Each row comes from the steps of one walk. Every step used is in the known rows, and no mark comes twice. Write the walk behind each row, first mark first.
Known rows
siza -> melotob:  -9   4   8  -1   1  -7  -7  -9  -4  -8   2   6   6  12   3 -13  13  31   1  -1  -4   6  -8  -7   5 -10  -5  -8 -15   5   2  12   2  -4   8  -2  -5  12   0  -6   8   4  -9   2  13  33  11   6   2  -8   8
gupon -> melotob -> siza -> nifaf: -10  -1   6   2   4  -2  -5  -4   2 -21   4   5  13   8   0   5   7  27   3   3  -8  -3 -25 -14  12  -9  -3  -6 -17  11   5   1   1   0  14  -4   0  21  -3   4   7  -8  -5  16   6  21  10   4  -3   2   6
gupon -> lale -> naniv:  -3   0   8  -1   4  -7   2 -15  -9  -3   2  16  -5  12   5   3   7  19 -11   0   3   2  -6  -4  -3  -4   8   5 -20  12   8 -11  -5 -13   5  -3 -20  11  11   1  -2  -6 -13   7   6  45  10   3   5  -1  11
nifaf -> siza -> melotob -> gupon -> lale -> naniv:   1   0  10   5   3  -2   3 -14   5 -12  -8  10  15  13  11  -2   9  37  -2  -5  -4   6 -18  -4   7 -17   4   2 -23  10   5   2  -3   3  10   7  -5   2  14   0  -1   2  -9  16  14  40  13   9   6   7  11
kelug -> nifaf -> pizuf:  -6  -2  15   4   8  -3  -2 -25  -6  -2   0  12  -3  -6  -4 -14   8  24   1   8  -5  -6 -12  -7  -2   0 -13  -6 -10   2  -4   3  -3   9  12  -1  -9   0   8  -8  -5  -4  -5   1   8  20  14   3  -1  -5   4
zumo -> natare -> gufup -> nifaf -> siza -> melotob -> gupon -> lale -> naniv:  -5  -4   9  16   6  -8  -6 -11  -1  -6   6   9  33  -2 -13  -4   0   9  -1   2   2  10 -23   8  10 -13  21  -2  -9   6   8 -10   1 -11  12   1 -12  -7  19   6   0   1  -7   7   5  32  15   4   7   2   7
siza -> nifaf:  -3   7   7   3   3  -5 -10 -10  -7 -13  10  14  -1   4 -12  -6  14  16   1  12  -8   0 -11 -13   0  -1  -4  -6 -13   3   6  -2  -2   1  16   2  -4   9  -3  -9   6  -6  -2   6  10  26   8   3   1  -3   5
naniv -> lale -> gupon -> melotob -> siza -> nifaf -> gufup -> natare -> zumo:  -9   2   3   3  10  -5   2 -18 -12 -14  11   5   2 -13  -7  -3   4  17  -1   8 -10   9 -26 -12   6 -10   9  -1 -19  10   5   1  -1  -6   9 -10 -18  -8   6  11   1   1 -20  13   5  19  14   4  11   1   1
kelug -> nifaf -> supam:  -1   1   6   5  11  -7  -5 -24  -4  -8   2   7   2   0  -7 -11   5  19   0   5  -5  -2 -13  -5  -2   1  -6  -1 -11   0   1   3  -3   2  16  10  -4  -3  13  -4  -9  -6  -9  -3   9  29  12   3  -1   2   1
naniv -> lale -> gupon -> melotob -> siza -> nifaf -> pizuf -> pekef:  -6   6  10  -7   5  -3   3 -22 -11 -12  12  13   4 -11  -1  -3   1  29  -6   6 -14   5 -25 -13  -2  -9  -4  -5 -20  15   1  -8   4   1  11  -5 -19   5  -2   6   5   4 -15  20   7  18  15   8   5  -3   7
naniv -> lale -> gupon -> melotob -> siza: -11   5   4  -7  17  -6   1 -21 -12  -8   8   7   3  -6   5  -4   1  26  -5   0 -11   1 -23  -7  -1 -12  -1  -6 -18  14   5   1   6 -10   7  -3 -20   4  -1  10   0   7 -18  15   7  22  13   4   7  -6   7
pekef -> pizuf -> nifaf -> gufup -> natare: -11  -1   9  11   3   1   0 -17   8 -15   6   9  -8 -18  -3  -6  -1  14  -5  12   6  -2  -1  -9   6  -9 -10  -3 -15  -2   0 -12  -4  -2   3 -12  -3   4  13   2  -6   9  -9  -3   2  15  11   5  -1   4   4
lale -> gupon -> melotob: -12   5   4  -6  19  -8   2 -21  -1  -9   4   5   9   3  13   4   8  26  -8  -1   0   1 -14 -12  -4 -14  -9 -10 -15   5   0   8   9   1   8  -2 -25   8   4   1   0   7 -13   9  11  24  13   6   3 -10   5
siza -> melotob -> gupon:  -8   3   6   2   0  -4 -11 -12  -1  -7  -3   7  14  13   3 -14   8  33   2   2  -5   3 -12  -9   7 -17   0  -7 -13   7   5  10   6  -8  16  -4  -3   5   1  -8   9  11 -11   3  18  29  15   7   3  -5   6
zumo -> natare -> gufup -> nifaf: -12   1   5  12  12 -10 -10  -9  -3  -1  14   6  24 -10 -19  -6   0  -2  -3   7   0   1 -13   8   6  -5   8 -12  -2   0   6  -4   0 -15   8   0 -12  -4  12   3  -1   0  -3  -1   1  18  11  -1   2 -10   5
gupon -> lale:  -7   5   6   5   9  -4  -5 -11  -6  -3   4  12 -11   3   2   0   6  15  -7  -1  -2  -2  -8   1   1  -3   1  -1 -17   7   7  -5  -8 -14   6  -5 -16  14  10  -3   1  -5 -14   4   6  37  10   3   4  -3  12
kelug -> nifaf -> siza -> melotob:   0  -2  11   8   9  -5  -3 -20  -2 -11  -7   6  13   4   0 -13  11  29   9   2 -15   6 -18  -4   6  -3 -13  -5 -20   4  -1   9   2  10  12  10   0   3   6  -2  -1  -5  -3   9  13  30  12   5  -1   3   7
pekef -> pizuf: -11  -1   8  -6   5  -1  -3 -19   3  -9   1  12 -12  -3   1  -5   6  25  -7   5   6  -5   1 -16  -1 -14 -17  -5 -14   2  -1   1  -8  -1   0  -8  -9  13   6  -4  -5   9  -4  -3   6  16  10   3   0  -6  10
gufup -> nifaf -> supam:  -7   5  10  10  11  -5  -2 -19   0  -6  10  12   1  -2 -12   0   6   8   1   1   6  -5  -9  -6  -3  -3   6  -6 -12   1   3   3  -7   3  12  10  -9  -1  12  -3  -8  -4 -11   0  11  34   8   3   7   6   3
nifaf -> pizuf: -10   3  16  -2   5  -2   4 -17   1  -1   6  13  -9  -4   4  -7  11  28  -9   2   4 -11  -8  -6  -3  -6 -11  -7  -8   0  -2   6 -11   6   5  -1 -12   2  13  -8  -7   1  -6   4   6  19  10   7   1  -9   8
pekef -> pizuf -> nifaf -> siza:  -5   0  12   6   6   3   1 -17  13 -15   3  15  -9 -12   2  -5  -1  26  -3   8  -1  -4  -5 -10   4 -11 -19  -6 -19   5   0 -10  -9   9   4  -1   1  12   7   1  -8   3  -2   7   3  18   8   9  -1   6  12
zumo -> natare -> gufup -> nifaf -> siza -> melotob -> gupon -> lale:  -8   0   7  21   8  -5  -9  -8   2  -6   7   6  30  -9 -14  -6  -2   6   1   1  -1   8 -24  11  12 -12  15  -5  -7   3   8  -5  -1 -11  13  -1  -9  -5  19   3   1   2  -8   5   5  27  16   3   5   0   8
zumo -> natare -> gufup: -11   1   3   6   9 -12 -10  -7   0  -2  14   3  22  -7 -11  -7   2   6  -9   5  -2   0 -13  10   6  -7   2 -11   0  -1   6  -2  -3 -20   7   1 -11  -4  15   2   0   2  -2  -2  -2  15  11   1  -3 -15   5
supam -> nifaf:  -4  -2   9   7   8  -7  -4 -18  -5   0  11  11   1   2 -14  -6   8  18   3   8  -7  -7  -6  -3  -2   2  -7 -10 -10   7   4  -5  -1 -10   7  -7  -6   8   2  -4   3  -3  -8   0   9  22   7   2   3   0   7
kelug -> nifaf -> siza -> melotob -> gupon -> lale -> naniv:   4  -5  11  10   6  -4  -1 -23  -5 -11 -12  10  17  11   2 -11   7  31   6   2 -11   8 -20  -6   5  -8   1   3 -23  10   2  -1   4   6  16   5  -4   0  10   0  -1  -4  -7  12  14  39  16   5   3   8   7
nifaf -> supam:  -5   7   6  -1   9  -7  -1 -16   4  -8   9   6  -3   1   0  -2   7  24 -11  -2   4  -5  -9  -4  -3  -7  -3  -2  -9  -1   2   6 -13  -3  10  13  -6  -2  18  -4 -11  -1 -10   0   8  31   7   7   1  -2   3
dokidi -> pizuf: -19   8   9  -2   8 -10   3 -11  -3  -2   1  11  -4  -3   3   1   5  27  -8   8   5 -14  -4 -14  -2  -9 -11  -7 -12   2   0   1  -6 -11  -5  -9 -12  14   5  -7   0   5  -3  -6   2  14  14   5  -1  -3  15
pizuf -> nifaf -> gufup:  -8   3   4  13   7  -1   1 -14   2 -10  10   8   0 -11  -2  -4   3  14  -2  14 -11  -5  -8   3   4   5  -6  -9 -12   3   7  -9  -1  -8  15   2  -2  -1   6   2  -3   1  -8   3   2  26   9   4  -6   2   0
zumo -> natare: -11   6   8   2  16 -11 -11  -8   0   1  10   7  14   2  -8  -5   6  11  -6   1   0  -4  -4   9  -3  -8  -1 -11  -1   2   2   1  -5 -20   4  -3 -10   3   9  -2  -4  -1  -4   5   6  20  10   3   1 -13   9
lale -> gupon:  -8   7   3  -5  18 -10   0 -23  -7  -3   5  12   1  -2   8  -6   7  18  -8   4   0  -3  -4 -15  -5 -11 -10 -13 -12   3   2   2   4  -4   8   1 -22  -1   6  -4  -5  11 -11   5  16  20  11   6   5 -10   6

Which walk is each row?
 -4   1  12  15  10  -1  -2 -16   3  -8  -1  13  16   2  -5  -3   7  20  10   2  -4   1 -17  -8   7 -12   4  -9 -18   7   3   8   1   9  13   7  -3   0   6  -2  -1   1  -7  12  18  31  10   4   9  10   7
gufup -> nifaf -> siza -> melotob -> gupon
 -3   3   6   5   1  -3  -8  -5  -7 -15   5  15   3   1  -8  -8   5  17   5  11  -8  -8 -14 -18  13  -5  -5 -10 -14   9   7  -8  -4  -3  17  -1   5  11  -3  -1   2  -4  -1  15  12  15   8   5   1   4   6
melotob -> siza -> nifaf
 -6   1  11   5   3   1  -2 -18  12 -14   7  13 -14 -12  -2  -7  -2  25  -6   7   5  -4  -4 -10   1 -10 -12  -1 -14   2   0 -12 -12   6   9  -3   0  10  10  -1  -8   5  -7  -3   4  21  11  10  -1   5   8
pekef -> pizuf -> nifaf -> supam
 -5  -1  13   8   2   5  -2 -17  14 -16  -2  13  -1  -8   4 -11  -2  33   1   7  -3   0 -10 -12   9 -18 -13  -4 -19   7   1  -8  -4   9  10  -5   5   9   6  -1  -3   9  -4   7   9  19  13  11   0   9  10
pekef -> pizuf -> nifaf -> siza -> melotob -> gupon
 -9  -1  11   3   3   1  -4 -17   7 -11   5  16 -14 -10  -2  -9  -2  22  -3  10   0  -5  -1 -13   2  -9 -17  -6 -15   5   1 -13  -5   1   6 -10  -2  14   1  -1  -3   6  -4  -1   4  16  10   7  -2   1  10
pekef -> pizuf -> nifaf
 -5  -1  15   6   2   3   0 -15  12 -17   1  12  -6  -7   4  -9   1  32   1   5  -2   1  -7 -10   7 -13 -17  -3 -21   5  -2  -8  -7  13   5  -4   4  14   5   1  -3   6  -3   6   6  22  11  11   0   6  12
pekef -> pizuf -> nifaf -> siza -> melotob
  0   9   7   4   2  -5  -7 -12  -1 -16  13  11  -2   1 -13  -4  12  19  -3   7  -2   1 -14 -12  -1  -1   1   0 -13  -1   5  -2 -10   6  20   9   0   1   9  -8   0  -6  -5   4  10  33   9   7   1   3   1
siza -> nifaf -> supam
 -3   0   5   2   5  -4  -5 -17  -5  -1  -3  17   6  13   3  -1   2  21  -9   4   0  -3 -11  -6   0 -14  12   3 -15  13  12 -11   1 -18  14  -4 -17   1  10  -3  -1   5 -14   7  12  36  14   2   6   2   7
melotob -> gupon -> lale -> naniv
 -7   0   7  19   3  -3  -2 -10   4  -9  11   7  -2 -12  -9  -6   1   7   0  16  -6   0  -7   1   9   0   1  -8 -11   0   6  -5  -8  -9  11  -5  -1  -8  15   3  -5  -5 -11   0   1  19   8   6   3   5   0
pizuf -> nifaf -> gufup -> natare -> zumo
 -8   9   4  -8  18  -9  -1 -26 -16  -1  10  12  -6  -8   1 -10   4  19  -8   4 -10   2 -11  -4  -8  -8  -3  -8 -16   9   6   1   3 -13   5   0 -24  -4  -1   3  -1  10 -18   8  10  25  11   3   8 -10   7
naniv -> lale -> gupon
 -6   3   7   7   1  -2 -11 -11  -3  -8  -4   9   7  10   4 -12   5  30   1  -2  -4   6 -16  -5   7 -15   6   0 -17  10   7   4   3 -11  17  -8  -6   9   5  -7  10   7 -16   4  18  37  17   7   6  -1   8
siza -> melotob -> gupon -> lale
-10   4   1  -3  15  -4   4 -21 -14 -15  10   6   5 -12   0  -3   5  23  -2   6 -13   4 -28  -9   1  -7   3  -4 -19  11   6  -2   6  -5  12  -4 -18  -1  -1  10   3   6 -18  16   6  24  14   3   4  -2   1
naniv -> lale -> gupon -> melotob -> siza -> nifaf -> gufup
 -9   4   7  18   5  -4  -2 -10   3 -11  12   6   3 -13  -5  -5   2   5  -4  13  -3  -2  -6   4   7   0  -1  -8 -12  -1   6 -10   1 -13  10  -2  -1  -4  13   4  -4   1 -12   3   3  23   8   4  -1   4   0
pizuf -> nifaf -> gufup -> natare
 -8   4   4  -1  14  -5   0 -16  -4 -17   4   8  12   0   7   0   5  24   0   3  -3   0 -22 -21   5 -13  -5 -10 -16   9   2   0   7   5  14  -3 -15  10   0   3   2   3 -10  16  14  18  13   8   4  -2   4
lale -> gupon -> melotob -> siza -> nifaf
  1  -3  12  11   5  -4   1 -16   3  -8   5   8   9   3  -7  -6  11  31   9   2 -10   1 -15  -1   4  -3  -9  -7 -17   6   0   3  -3   3   6   0   1   7   6  -2   3  -3  -7   9  12  29   6   8   5   7  10
supam -> nifaf -> siza -> melotob
-10  -2  11   2   2   1  -1  -6   3 -20   5   6   7   3   2   4   8  31   2   1  -4  -5 -28 -14  10  -9  -4  -5 -16  10   2   2  -3   9  14  -6  -1  19   1   2   5  -7  -5  17   4  18  12   6  -1   2   6
gupon -> melotob -> siza -> nifaf -> pizuf
 -9  -3   3  11   3  -6  -4 -14  -6  -5  10  10   9 -10 -14  -6   2   1  -1  12  -4   0 -16  -5   9  -2   3 -11 -13   1   9   0   2  -4  12   6 -13  -4   8   0   2   1  -4  -5   1  21   7  -5   1  -3   3
natare -> gufup -> nifaf
-11  -4   5   9   0  -1  -2  -2   3 -22   5   1  11   2  -6   6   8  19   5   6  -4   1 -28 -15  16 -10   5  -3 -16   7   4   6  -6   1  11 -10   0   8   8   7   3 -11  -9  12   2  17  10   4   2   6   1
gupon -> melotob -> siza -> nifaf -> gufup -> natare -> zumo
 -5  -3   4  13   5  -4   2 -14   0 -10   8   9  13 -12 -10  -2   2   6   0  10  -7   0 -19  -3  12  -4   1 -11 -16   0   8   3  -3   4  10  14  -9  -7  13   3  -2  -2  -1   2   1  21   5  -3   2   3   5
natare -> gufup -> nifaf -> siza
 -4   0   5  12  -2  -1  -3  -4  -5 -17   6   9   4  -7 -14  -6   5  11   7  15  -3  -3 -16 -19  18  -4   4  -6 -13   3   7  -3 -12  -3  15  -7   5  -4  11   1  -1  -6  -5  10   8   9   8   5   6   8   0
melotob -> siza -> nifaf -> gufup -> natare -> zumo
 -2  -7   6  16  -2  -3   2 -15  -3 -10   1  11  21  -2  -6  -3   1  14   0   7  -3   8 -25  -5  14 -10  15  -1 -21   8  11  -5   3   1  15   8 -12  -8  16   4   2   2  -7   4   5  34  12   1   6   8   5
natare -> gufup -> nifaf -> siza -> melotob -> gupon -> lale -> naniv
 -6   2  14  14  10  -3   1 -14   1  -9   1  12  10   3  -5  -2  11  17  10  -1  -5   2 -13  -6   6  -8   1 -11 -20   5   1   9  -2  12   7   9  -5   5   6  -1  -1  -3  -5  11  14  33   7   5   8   8   9
gufup -> nifaf -> siza -> melotob
 -1  -4  14   8  -1   4   2 -19  10 -16  -4  17  -2  -2   6  -7  -2  33  -2   5   2   4 -10 -12   7 -17  -4   4 -23  11   3 -18  -4   7   9  -7  -1  11   9   2  -3   6  -7   8   7  31  14  12   3  12  12
pekef -> pizuf -> nifaf -> siza -> melotob -> gupon -> lale -> naniv
-10   5   9  -5  11  -3   3 -22 -12 -12  11  10  -1 -11   1  -6   4  29  -4   3  -9   2 -28 -12  -1 -11   0  -3 -17  12   3  -2   3   2  11  -5 -18   2  -1   7   1   4 -17  18   7  22  15   7   7  -3   6
naniv -> lale -> gupon -> melotob -> siza -> nifaf -> pizuf
 -4   2   4  12  -1  -4  -4  -9  -5 -16  11   7   0  -6 -17  -5  15   6   1  16  -3   5 -11 -13   7  -1   6  -2 -13  -3   6   3 -10  -1  13  -5  -2  -8  13  -5   2  -7  -8   1   5  21   9   3   4   3  -2
siza -> nifaf -> gufup -> natare -> zumo
 -5  -5  17   7   3  -3   2 -20  -1   2  11  13  -7  -6 -11  -7   9  26   1   6  -1 -10  -9  -3  -4   2 -10  -8  -8   4  -2  -4  -7   2   7 -10  -7   3   9  -7  -2  -2  -8   1   7  19   8   7   3  -1   8
supam -> nifaf -> pizuf
 -2   4  13  13   4  -1  -1  -9   9 -14   4  10   7   0   3  -9   3  29   4   4 -14   2 -13   3   9  -5 -10  -9 -19   7   4  -4  -3   7  13   9   6   8   4   1   0  -4  -4  14   7  31   7  11   0   7  11
pizuf -> nifaf -> siza -> melotob
  5  -7  12  12   2  -4   2 -18   0  -7  -1  12  12  10  -4  -4   8  33   6   1  -7   4 -18  -3   4  -7   4   1 -19  13   4  -9   0  -1  11  -3  -3   4  10   0   2  -2 -12  12  13  39  11   8   8  13  10
supam -> nifaf -> siza -> melotob -> gupon -> lale -> naniv
 -5  -8   6  16   4  -6   1 -17  -2  -3  12   4   0  -8 -19  -3   9   9   5  12  -2  -2  -7  -4   5   2   2  -5  -9   0   3   1  -8 -11   5 -13  -6  -9  17  -1  -2  -3 -13  -4   5  17   7   2   7   6  -1
supam -> nifaf -> gufup -> natare -> zumo
-11   2   0   1  14  -4   5 -18  -4 -19   3   4  15  -5   8   3   7  23  -1   6  -2   0 -22 -20   6 -10  -5  -8 -15   6   2   1   8   4  15  -3 -15   3   4   5   0   7 -12  15  11  19  14   6   2  -1  -2
lale -> gupon -> melotob -> siza -> nifaf -> gufup
 -8   1  11  11   2  -8  -6 -11   0   0  17  10  25 -15 -20  -4  -1   3  -7  10   0   2 -12   7   3  -4   3 -12  -2   0   2  -8  -2  -9   7  -1 -13  -5  16   1  -1   0  -1   2   0  12  12   3  -1 -10   6
zumo -> natare -> gufup -> nifaf -> pizuf -> pekef
 -7  -3   9  10  -7  -2   2 -16  -3  -5  13  14  10 -16 -13  -3   0   8  -5  15  -4   0 -15  -7   7  -2  -2 -10 -13   1   4  -4  -1   4  11   3 -15  -5  13  -2   3   2  -2  -2  -1  15  10   0   0  -3   4
natare -> gufup -> nifaf -> pizuf -> pekef
-12  -1   5   8   4  -2  -2  -3   3 -23   5   0  17   0  -2   7   8  18   2   4  -2   0 -27 -12  14  -9   3  -4 -17   5   3   2   4  -2  12  -7   0  13   7   7   4  -5 -10  15   4  19  10   2  -1   5   1
gupon -> melotob -> siza -> nifaf -> gufup -> natare
